Each row was made from one small tree. The marks that hang from a mark follow it in brackets, in alphabetical order. Every link used is in the known rows. Write each row's tree.
Known rows
soluf[gazu nize[sagod[nofak]] novom]: [-31.7  20.8 -42.9 -52.1  10.9 -33.8 -22.4   8.4 -21.0  12.7  27.2  21.0
  -7.6 -36.9  -3.5  10.7  -7.8]
kekedu[gazu[soluf[nize]]]: [ -6.3  43.9   1.0  -1.5  -9.9  19.0  14.4  -9.7   6.1  34.9   0.8  -2.5
   3.0 -21.0  -5.6  -7.7  26.5]
gazu[kekedu soluf[nize novom]]: [-18.3  43.4 -21.5 -27.7 -14.9   3.8  -7.9   7.4   0.3  39.4  -2.1  -4.7
  -4.7 -48.7 -20.7   8.5  37.3]
soluf[nize]: [ -4.6  16.5 -15.7 -13.9 -10.4   4.0   3.5   9.8 -12.7  21.8  -0.6   0.0
  -3.3  -6.1  -1.0  -6.8   5.3]
nize[sagod soluf[gazu[kekedu]]]: [ -7.3  16.5   1.9 -79.8 -14.7 -18.0 -23.7   6.6  -4.1 -24.4  -8.5  15.7
 -14.9  -9.6 -11.1   7.5 -11.1]
nize[sagod[nofak] soluf[novom]]: [-38.9  14.4 -15.8 -59.4  -9.4 -36.4 -36.5   3.0 -14.0   5.3  14.3  25.7
  -5.2 -34.3  -2.0  24.8  27.0]
soluf[gazu nize]: [  1.4  12.7 -19.8 -23.6   4.3   2.1   6.3   6.4  -9.6   2.5  -5.0  -6.0
  -9.2  -0.5  -2.2  -9.6 -28.8]
soluf[gazu nize[sagod] novom]: [-29.2  24.4 -26.9 -49.8  -0.1 -16.1 -30.0  13.7  -5.9  17.0  19.6   5.8
 -16.4 -26.9  -0.1   1.2   1.4]
nofak[soluf[gazu nize]]: [ 10.6 -17.8 -27.5 -37.3  -0.9  -8.9   2.9  -3.0 -18.4   0.0 -10.1  -0.9
  -4.1   2.6  -2.8  -3.8 -34.6]
nofak[soluf[nize[sagod] novom]]: [-24.6  -0.7 -24.6 -55.0 -20.2 -19.5 -33.3   1.8 -20.2  35.5  12.0  19.5
  -4.0 -32.7   2.2   9.0  23.8]
nofak[soluf[gazu novom]]: [  4.2 -22.8 -16.7 -26.2   9.1 -22.4 -14.5  -9.4   0.4  -7.7  -3.6   0.5
  -7.4  -8.7   0.8  11.9 -15.0]
novom[soluf[gazu nize]]: [  5.8  16.3 -29.5 -36.8  -0.1 -10.0   4.2  14.3 -19.4  -7.7  -7.0  -9.6
 -10.9   9.3  -5.1 -25.2   2.4]
kekedu[gazu[soluf[nize novom]]]: [-21.3  53.8  -6.9  -4.9 -15.4  10.5  -3.3  -8.4  14.1  47.4   6.6  -2.1
  -2.3 -41.6  -6.9  -0.2  50.0]
nofak[sagod soluf[gazu novom]]: [ 14.0 -20.6  -7.2 -36.9  23.8 -10.9 -20.6 -15.8   3.3 -18.5  -7.5   8.5
 -10.3   0.6  -4.4   4.7 -18.2]
nize[sagod soluf[novom]]: [-33.7  15.7   0.5 -55.8 -22.2 -20.8 -44.1   8.2  -0.7   8.7   5.9  12.2
 -13.6 -26.1   2.8  13.7  35.3]
sagod[nofak[soluf]]: [  3.2 -32.7 -24.1 -15.4   5.6 -26.1   5.5 -16.9 -24.8  -5.8  -0.3  20.1
  12.9  -4.4  -4.0  13.7 -14.5]
novom[soluf]: [  4.9   3.9  -6.8 -11.3  -3.4  -9.3   0.4   8.0 -11.9 -10.5  -4.2  -3.7
  -2.0   8.0  -4.1 -16.3  26.7]
nize[sagod[nofak] soluf]: [-25.9   4.3 -12.0 -55.4  -9.2 -29.5 -18.5   0.8 -21.5  -8.8   8.9  25.9
  -0.9 -13.5  -1.8  16.2   6.1]
soluf[gazu[kekedu] nize[sagod[nofak]]]: [-13.4  28.5 -37.2 -71.1   2.0 -22.0  -9.6   7.2 -26.8   2.1  14.8  31.5
  -2.7 -26.9 -16.7   5.9 -18.5]
gazu[soluf[nize novom]]: [-27.4  28.9 -24.1  -7.8  -5.0   2.0  -5.7   4.5   1.3  39.7   1.7 -14.2
  -4.3 -37.1  -6.4   6.8  27.3]
nofak[sagod soluf]: [ 21.0 -25.7   6.7 -22.1  10.7   1.7  -7.9 -15.9  -6.4 -12.8 -11.9  13.6
  -1.7  15.4  -2.7  -0.9  -9.6]

Which tree is each row?
[  6.6 -14.4   1.0 -26.1   8.1  -6.5 -25.3 -13.2   1.7   1.4  -6.7  13.6
  -5.0  -5.5  -2.3   8.3  15.8] => nofak[sagod soluf[novom]]
[-26.5  12.8  -5.5 -65.9  -6.1 -26.5 -39.6   5.7   3.2 -11.4   3.3   7.5
 -18.2 -18.7   3.3  14.4   2.3] => nize[sagod soluf[gazu novom]]
[-35.7  56.6  -5.6 -29.3 -16.8   0.2 -22.5  -4.0  10.2  50.0  23.6  10.5
  -3.4 -50.8  -3.8   2.0  51.3] => kekedu[gazu[soluf[nize[sagod] novom]]]
[ 14.7  -7.8  -7.7 -38.9  -0.7   6.8  -6.6  -7.3 -18.2  11.5 -11.4  12.0
  -2.5  10.1  -6.0  -8.3  -4.8] => nofak[sagod soluf[nize]]
[-23.4  45.8  -0.2 -25.4 -15.1   9.9  -5.2  -7.3   2.8  37.5  16.4  11.0
   0.1 -28.7  -3.4  -3.4  29.9] => kekedu[gazu[soluf[nize[sagod]]]]
[ 34.4 -12.5  -1.1 -52.3  16.0  -0.5  -5.4 -15.8  -3.1 -32.3 -20.4  17.4
  -5.7  11.8 -16.5   1.0 -33.5] => nofak[sagod soluf[gazu[kekedu]]]
[-23.1  36.5 -18.9 -47.9 -19.1   6.8 -10.7  10.1  -9.4  32.5   4.6   9.6
   0.4 -34.8 -15.1   6.0  16.4] => gazu[kekedu soluf[nize[sagod]]]
[ -2.9 -17.3 -35.8 -28.5  -4.0 -21.0   7.7  -8.8 -34.6  17.0   1.3  19.6
   9.8 -11.7  -7.1   6.6 -11.6] => sagod[nofak[soluf[nize]]]
[ -2.3  25.6  -3.0 -61.5 -10.9 -17.4 -23.2   3.1   5.9 -13.8 -17.0   2.8
 -18.7 -24.3 -13.0  12.3   9.4] => nize[soluf[gazu[kekedu] novom]]
[-19.6  26.3  -2.9 -85.7 -13.6 -24.3 -42.4   7.6   1.6 -11.0  -3.3  17.1
 -19.6 -30.7 -11.2  16.0  13.6] => nize[sagod soluf[gazu[kekedu] novom]]
[-35.0  16.8 -36.5 -28.6   2.8 -12.5  -1.4   1.6 -22.2  25.9  17.0  13.6
   7.8 -31.1  -7.1  11.2  -0.1] => gazu[soluf[nize[sagod[nofak]]]]
[-29.2  41.2 -18.6 -27.0  -6.2  -5.6   2.5 -11.8  -9.9  33.8  24.5  25.4
   9.6 -35.5  -8.9   5.3  21.7] => kekedu[gazu[soluf[nize[sagod[nofak]]]]]
[ -2.4  33.3 -27.1 -79.1 -14.8 -13.5 -16.2  21.7 -25.4  -3.9   3.2  13.2
 -12.4  -9.9 -15.9 -19.2  14.3] => novom[soluf[gazu[kekedu] nize[sagod]]]
[-39.1  23.9 -36.8 -44.0  -4.7 -27.2 -24.7  10.9 -24.1  33.4  29.6  26.8
  -1.7 -44.4  -3.0  12.1  26.0] => soluf[nize[sagod[nofak]] novom]
[-15.2  13.8 -45.4 -61.0   8.2 -32.5  -5.8  13.7 -36.6  -8.8  13.9  20.0
  -3.5  -6.9  -7.5 -13.2  -4.4] => novom[soluf[gazu nize[sagod[nofak]]]]
[  8.0  27.3 -19.0 -43.1  -6.7   1.1   2.9   8.6  -9.5   1.7  -9.4   1.2
  -8.7 -11.2 -14.7  -5.4 -16.2] => soluf[gazu[kekedu] nize]
[-18.2  -3.7 -32.0 -63.4  -3.8 -26.6 -32.5   2.9 -17.0  16.6   9.9  12.7
 -10.4 -24.5   1.1   5.7  -7.0] => nofak[soluf[gazu nize[sagod] novom]]
[ 11.7  30.0 -26.2 -54.0  -9.1  -5.6   3.8  17.5 -19.5  -5.5 -12.6  -3.2
 -10.0  -2.8 -19.4 -21.5   9.6] => novom[soluf[gazu[kekedu] nize]]
[  7.1 -22.4 -44.1 -40.5  11.9 -26.1  10.7  -7.8 -33.8  -4.1  -2.6  13.0
   4.9  -3.3  -7.3   5.9 -39.6] => sagod[nofak[soluf[gazu nize]]]
[-43.4  31.7 -24.7 -31.4  -5.6  -6.4 -24.9   8.8  -1.7  41.7  16.6  -2.4
  -3.2 -44.1  -3.6   8.5  31.8] => gazu[soluf[nize[sagod] novom]]
[-17.6  19.4 -20.3 -48.8 -19.5 -13.9 -19.5  24.0 -27.3  16.2   9.9   8.5
  -5.6  -4.9  -2.4 -20.1  37.1] => novom[soluf[nize[sagod]]]
[-12.6   4.1  -2.0 -62.1  -2.8 -17.5 -23.1   6.0  -2.7 -24.9  -1.5   6.6
 -13.0   2.8   2.2   7.2 -19.9] => nize[sagod soluf[gazu]]
[ -8.8 -12.8 -46.8 -43.0  12.2 -34.4  -4.4  -5.9 -26.1   8.3   4.4  12.1
  -0.6 -25.7  -5.4  11.7 -17.6] => sagod[nofak[soluf[gazu nize novom]]]
[ -3.7  39.6 -22.2 -47.8  -5.1  -6.5 -11.7  12.3  -3.9  15.9  -0.5   3.8
 -13.7 -34.2 -14.8  -0.4   8.9] => soluf[gazu[kekedu] nize novom]
[-35.9  27.8 -19.0 -41.3 -17.4 -10.7 -34.3  16.1 -12.2  38.6  20.7  11.3
  -9.0 -35.9   1.9   2.2  35.1] => soluf[nize[sagod] novom]
[-18.7 -28.7 -33.6 -51.5  18.3 -46.6 -27.7 -12.7 -16.8  -9.2  20.5  29.9
  -1.3 -28.6  -1.9  22.9 -18.4] => nize[sagod[nofak[soluf[gazu novom]]]]
[-11.0  17.1 -29.1 -58.1  -1.9 -17.7 -15.0  19.2 -23.5  -3.4   7.5   3.2
 -11.1   3.4  -2.9 -22.1   4.8] => novom[soluf[gazu nize[sagod]]]
